Each row comes from the steps of one path. Every step used is in the known rows, and no mark comes twice. Write the path behind each row, first mark first.
In the rows, 128 means zero.
Known rows
pirup, riva, zofan, zugo: [ 96 153 153 154 160 159 124 170 116 176 182 125 102  66 127 140 137 121
 126 174 109 116  86 127]
pirup, rilu, zofan, zugo: [139  99 169 102  83 153 153 131 166  93 135 143 149  65 157 106 125 126
 120 180 143 113  81 114]
zugo, zofan, rilu, pirup, riva: [151 150 162 143 136 131  79 100 156 118 138 165 120  97 114 130 127  85
 105 181 125 202 111  90]
pirup, rilu, zofan, lano: [151 109 169 111 104 144 154 123 168  78  99 140 146  84 151 105 107 122
 118 192 171 102  91  86]
lano, pirup, riva: [150 124 136 166 121 127 128 121 158 142 122 150 137  95 173 142 174 129
 157 113 143 138 142  97]
riva, zofan, rilu, pirup, lano: [120 194 112 175 159 114 106 105  85 127 173 113 115 122 113 177 106  81
 114 183 103 210 105  55]
riva, zofan: [103 151 103 154 135 118 148 129  97 147 157 116 122 121  95 137 102 106
 153 152 107 152 107 113]
vuven, zugo, zofan, lano, pirup, rilu: [106 116 141  99  67 128 128  90 166 108  72 127 147  88 141 109 139 170
 106 167 137 186 146 128]
rilu, pirup, lano, zofan: [109 182 158 149 174 144  90 138 153  93 123 153 112 102 209 157 150 137
 130 131 135 169 139  81]
pirup, lano: [158 158 155 158 150 115 105 125 161 107 140 117 158 106 167 141 147 137
 131 136  99 128 153 110]
zugo, zofan, lano: [142 109 162 113 119 131 111 106 172 126 105 138 131 110  80 103  73 151
 114 167 129 152 125 109]
riva, pirup, rilu, zofan: [168 117 124 135  64 117 154 120 130  87 139 135 187 101 180 141 149  74
 174 164 167  84  85  91]
rilu, zofan, lano: [155 103 163 145 114 109 137 157 146 102 103 128 127 117 116 138  61 132
  83 183 139 114  87  96]
zugo, pirup, lano: [128 168 172 140 166 111 136 143 195 128 135 146 114 107 184 136 175 161
 152 152 131 108 151 133]
lano, pirup: [147 109 108 146  90 112 139  96 143 131 114 138 145 127 145 143 141 141
 158  96 135 165 150  92]
zugo, pirup: [105 145 151 118 148 120 154 145 167 144 125 154  90 125 153 125 162 154
 150 146 154 107 129 148]
lano, zofan, rilu: [117 192  94 112 136 112 125 132 106 103 128 158 107 116 137 122  61 147
 118 134 116 167 136 111]
zugo, pirup, rilu, zofan: [125 133 174 112 120 124 178 141 201 100 115 176 114  85 184 104 169 128
 160 183 174  93 104 131]
pirup, lano, zofan, zugo, vuven: [137 176 146 143 136 131 124 166 177 127 138 131 124  61 173 124  87 184
 124 131  87 141 150 127]
vuven, zugo, zofan: [100 130 133 116  82 111 117 121 146 119 100 130 140 102 133 114 143 145
 102 154 102 183 142 176]
rilu, pirup, riva: [105 147 177 153 181 171  91 149 139 133 129 151  90 101 186 157 196  95
 113 154 168 138 104  95]
riva, zofan, zugo, pirup: [ 68 147 131 122 134 138 156 150 117 183 180 120  85 100 101 142 109 156
 141 171 107 142  90 132]
zugo, zofan, rilu, pirup: [148 140 145 131 117 121  86  84 146 111 133 157 124 117  95 131 104  92
 105 171 121 219 115  87]
pirup, lano, zofan, zugo: [120 176 151 124 148 133 107 153 160 112 150 136 135  73 183 131 102 193
 126 128  85 135 147 122]
lano, pirup, rilu, zofan, zugo, vuven: [172  87 135 140  43 128 176 113 191 120 109 145 151  66 159 119 123 131
 150 140 150 157 113  86]

Which path is each row?
[ 89 161 160 171 185 165 102 151 119 145 147 144  86  96 166 163 179  80
 129 168 154 154  91  85]	rilu, pirup, riva, zofan
[145 155 109 182 123 111 132 109 121 152 149 139 130  96 137 157 141 104
 154 142 123 175 126  71]	lano, pirup, riva, zofan, rilu
[109 135 104 152 125 121 149 107 102 154 129 106 117 125  87 150  73 144
 142 155 130 167 115  63]	riva, zofan, lano, pirup
[ 77 151 168 155 176 179  98 158 115 161 164 135  79  84 159 168 170 102
 113 173 145 156  78  91]	rilu, pirup, riva, zofan, zugo
[107 161 152 163 182 151 126 161 119 161 146 121 101  86 120 138 119 116
 123 187 135 106  97 100]	pirup, riva, zofan, lano
[ 77 141 162  97 102 124 163 149 165 106  79 134 105  90 188 122 168 169
  95 199 167 123 118 154]	vuven, zugo, pirup, rilu, zofan, lano
[131 105 136 122  95 154 146 163 148 183 142 103  98  86  98 125  87 158
  92 142 113 139 108 145]	zofan, zugo, vuven
[163 193  99 154 115  93 111 123 108  98 160 126 173 114 186 169 115 115
 158 138 113 123 136  82]	riva, pirup, lano, zofan, rilu
[141  93 163 133  87 120 135 168 143 123 147 132 130  92 126 142  84 138
  89 167 104 127  74 131]	rilu, zofan, zugo
[103 141 181 106 142 143 125 152 174 158 165 126 102  87 160 142 149 197
 115 156 110 115 123 142]	zofan, zugo, pirup, lano
[167  92 150 156  89  99 144 136 154 105  95 134 139 115 127 149  67 142
 105 162 144 139 102  73]	rilu, zofan, lano, pirup
[113 151 147 169 149 157 140 184 134 192 170 118  94  54 117 133 123 112
 124 177 109 120  89 132]	pirup, riva, zofan, zugo, vuven
[140 119 191 141 112 109 140 178 185 123 152 144 122  78 162 146 114 160
 105 181 106 114  89 135]	rilu, zofan, zugo, pirup, lano
[104 204 124 129 171 138 102 147 114 106 129 173  83  97 174 142 105 125
 108 151 142 174 120  89]	lano, zofan, rilu, pirup, riva
[102 160 147 133 110 123  86 120 134 119 112 139 117  92 149 140 162 112
  70 187 116 212 125 139]	vuven, zugo, zofan, rilu, pirup, riva
[ 69 192 142 121 135 103 138 162 162 115 101 141 105  92 216 135 176 193
 118 152 118 144 164 177]	vuven, zugo, pirup, lano, zofan
[169  98 133 141  63 114 163  92 177  87 103 158 169  89 176 123 147 119
 168 132 157 151 123  77]	lano, pirup, rilu, zofan
[125 103 177 126 100 116 151 178 168 133 146 148 106  90 142 139 104 155
 102 178 121 114  75 143]	rilu, zofan, zugo, pirup
[137 107 130 125 116 131 130 101 136 135  93 114 124 134 117 144  92 175
 114 132 158 146 138  65]	zofan, lano, pirup
[100 195 107 116 151 128 109 130 103  99 123 164  88 117 157 141  83 133
 109 140 137 190 125  86]	lano, zofan, rilu, pirup
[110 194 162 130 172 109 142 159 195 116 127 169 102  94 204 125 150 183
 164 142 129 111 158 137]	zugo, pirup, lano, zofan
[ 80 208 131 120 134  93 130 149 145 112 109 137 103  97 203 142 159 181
  98 167 111 163 162 162]	vuven, zugo, pirup, lano, zofan, rilu
[162  90 156 155  72 117 157 185 163 143 134 124 119  77 113 133  64 128
  86 170 108 133  77 138]	rilu, zofan, zugo, vuven
[157  99 162 117  71 150 170 146 184 109 124 138 139  53 147 100 110 118
 119 183 144 117  83 120]	pirup, rilu, zofan, zugo, vuven
[135 139 119 182 124 121 140 121 138 155 140 142 133  90 152 149 156 114
 173 127 130 154 128  87]	lano, pirup, riva, zofan
[137 188 140 146 158 115 113 144 165  92 130 145 143  88 192 126 113 165
 147 122  96 134 162 115]	pirup, lano, zofan
[ 81 144 153 104  95 115 166 149 167 103  92 147 114  87 201 119 191 150
 114 185 155 128 122 173]	vuven, zugo, pirup, rilu, zofan
[107 160 179 136 178 135 143 171 182 154 133 167  81  93 180 125 194 141
 149 163 162  80 123 151]	zugo, pirup, riva
[ 86 122 164  88 128 151 140 153 152 171 156 133  82 101 134 134 137 191
 113 153 130 114 108 153]	zofan, zugo, pirup
[125 185 127 173 170 128 119 145 100 152 172 131 110  89 120 145 129  81
 122 186 112 142  98 102]	pirup, riva, zofan, rilu
[101 150 118 106 110 148 152 180 145 153 126 143  85  73 136 106  55 187
 120 124 113 141 123 150]	lano, zofan, zugo, vuven
[174 105 126 134  45 130 167 140 141 118 145 120 169  75 163 138 127  86
 155 173 159  92  75 102]	riva, pirup, rilu, zofan, zugo, vuven
